What can hang from each mark
togub: nodod pobe vibi
pupe: butod rema
pobe: togub
vibi: nime
razi: nime
butod: nime pupe
rema: pupe
nime: butod razi togub vibi

Known rows, with every way that one mark hangs from another
togub(nodod pobe vibi(nime(butod(pupe) razi))): [ 39   5  47 -46 -24  14  10  13 -36 -54  34   4   4   7  54  20 -45   8
  -9 -60]
pobe(togub(nodod vibi(nime(butod razi)))): [ 16 -16  42 -36 -23  23  13   0 -23 -50  35  -1   9  -3  44  24 -42  14
 -20 -51]
rema(pupe): [ 39 -11  16 -21 -23  11  39 -34   0 -11  30  15  24   4  18  14 -10  26
  -7 -37]
togub(nodod pobe vibi): [ 32  13  32 -26 -16  16  10  -1 -34 -49  23  39  12   8  24  24 -37  30
 -24 -44]
razi(nime(togub)): [  5 -19  20 -36 -31 -14  45 -44 -28 -41  37   2  10  10   6   8 -16   9
 -10 -45]
pobe(togub(vibi)): [ 29 -23  27 -19 -15  12  23 -16 -26 -31  20  24  18  14  16  19 -31  33
 -25 -32]
razi(nime(butod(pupe(rema)) togub(nodod) vibi)): [ 15  -2  50 -53 -38  -6  39 -23 -55 -76  42  -1  14  12  35  24 -30  15
 -33 -38]
vibi(nime(butod(pupe(rema)) razi togub(pobe))): [ 30 -36  54 -49 -26   2  36   1 -38 -39  14 -19  16  23  57  23 -35   6
 -22 -48]
vibi(nime(butod(pupe) razi togub(nodod pobe))): [ 21 -13  41 -52 -24  -6  33   4 -32 -49  35  -3   5  11  54  15 -36   6
  -4 -53]
togub(nodod pobe vibi(nime)): [ 28  15  29 -32 -18  17  10   6 -25 -54  29  30  13  -2  29  13 -28  11
 -28 -61]
pobe(togub(nodod)): [ 22 -19  20 -13 -11   6  26 -19 -21 -32  35  27  25   3  20  13 -20  35
 -31 -20]
vibi(nime): [ 23 -14  15 -22 -21   1  32 -29  -4 -19  23   5  27  -5  21  11  -8  10
 -21 -56]
razi(nime(butod(pupe(rema)) vibi)): [ 34 -19  47 -35 -33  -3  31 -34 -46 -47  32  -9  18  11  40  31 -28   9
 -37 -37]
butod(nime(togub(nodod pobe) vibi)): [ -3   2  26 -50 -32  -3  29  -5 -46 -60  23  41  -5  18  27  17 -48  15
 -19 -50]
butod(nime(razi togub vibi) pupe(rema)): [ 13 -20  43 -67 -41  16  37 -21 -62 -43  16  -7   6  35  33  13 -44  21
 -23 -40]
butod(pupe(rema)): [ 49 -15  33 -23 -21  10  30 -27 -32 -23  18   4  38  20  24  14 -11  35
 -37 -26]
nime(butod razi): [ 19 -32  35 -20 -23   4  26 -38 -14 -11  16 -11  16  10  36  38 -39  23
  -6 -39]
butod(nime(togub) pupe): [ 20  -8  16 -45 -35 -16  38 -29 -34 -39  24  16   9  34  15  -3 -27  24
  -3 -47]
rema(pupe(butod(nime(razi togub(nodod) vibi)))): [  2  16  52 -66 -49  25  37 -23 -23 -39  34   8  -5  11  24   9 -49  22
  -7 -53]
pupe(butod(nime) rema): [ 28  -5  50 -18 -37  16  15 -36 -18 -20   6   7  29  21  15  19 -33  32
 -48 -41]

Rows
[ 25   8  40 -38 -41  12  32 -35  -6 -17  21  19   8   9  20  14 -37  21
 -18 -54] | rema(pupe(butod(nime(vibi))))
[  8 -12  37 -48 -29  16  34 -25 -35 -36  16  -1   5  19  16  22 -41  30
  -1 -51] | nime(razi togub(vibi))
[ 37  -1  35 -33 -21   2  17   5 -23 -60  41  16  19   4  40  11 -28  19
 -21 -49] | pobe(togub(nodod vibi(nime(butod(pupe)))))
[ 13   9  60 -43 -46  18  20 -24 -33 -50   2  11  17  33   6  18 -46  38
 -38 -55] | pupe(butod(nime(togub(vibi))) rema)
[  4  -3  31 -42 -18  -3  39  -6 -39 -51  22  35   6   7  28  26 -37  23
 -23 -41] | nime(togub(nodod pobe) vibi)
[ 21  14  48 -66 -45  32  13  -3 -65 -71  28   3   7  36  25   3 -45  33
 -20 -45] | butod(nime(razi togub(nodod vibi)) pupe(rema))
[ -5 -23  33 -43 -36 -22  48 -42 -31 -50  31   0  -1   7  25  35 -36   3
 -10 -52] | razi(nime(butod togub vibi))
[ 22  13  40 -65 -34  15  14   8 -63 -65  31  22 -11  37  31  -1 -56  22
   1 -51] | butod(nime(razi togub(nodod pobe vibi)) pupe)
[ 30  -7  52 -48 -40  -4  31 -23 -49 -70  29  -7  12  28  26  21 -33  19
 -22 -48] | razi(nime(butod(pupe(rema)) togub(vibi)))
[  6 -18  26 -44 -35  16  23 -33 -37 -20  18   3   0  15  28  22 -48  14
 -13 -48] | butod(nime(razi vibi))
[ 22  -1  25 -30 -18  19  16   0 -21 -54  38  24  20  -6  23   6 -21  18
 -31 -47] | pobe(togub(nodod vibi(nime)))
[ 37 -12  57 -47 -34  -5  27  -6 -58 -71  26   5   6  34  36  24 -41  12
 -25 -45] | razi(nime(butod(pupe(rema)) togub(pobe vibi)))
[  4 -19  40 -44 -24  -1  30  -1 -23 -46  27   0   3   4  48  26 -40   3
  -8 -57] | vibi(nime(butod razi togub(nodod pobe)))
[ -7   3  27 -51 -34  -6  43 -34 -42 -64  48  15   3  -3  12  14 -25  10
 -21 -47] | razi(nime(togub(nodod) vibi))
[ 22 -23  37 -55 -41  13  32 -24 -53 -36  18 -11  13  40  27   5 -35  24
 -19 -37] | butod(nime(razi togub) pupe(rema))
[ 42  -9  28 -30 -32   9  18 -26 -39 -30  19   9  27  30  24   6 -22  28
 -34 -34] | butod(nime pupe(rema))
[  1 -39  47 -45 -22  -6  43 -14 -37 -31   7   3  -6  18  47  48 -58  14
  -6 -46] | nime(butod razi togub(pobe) vibi)
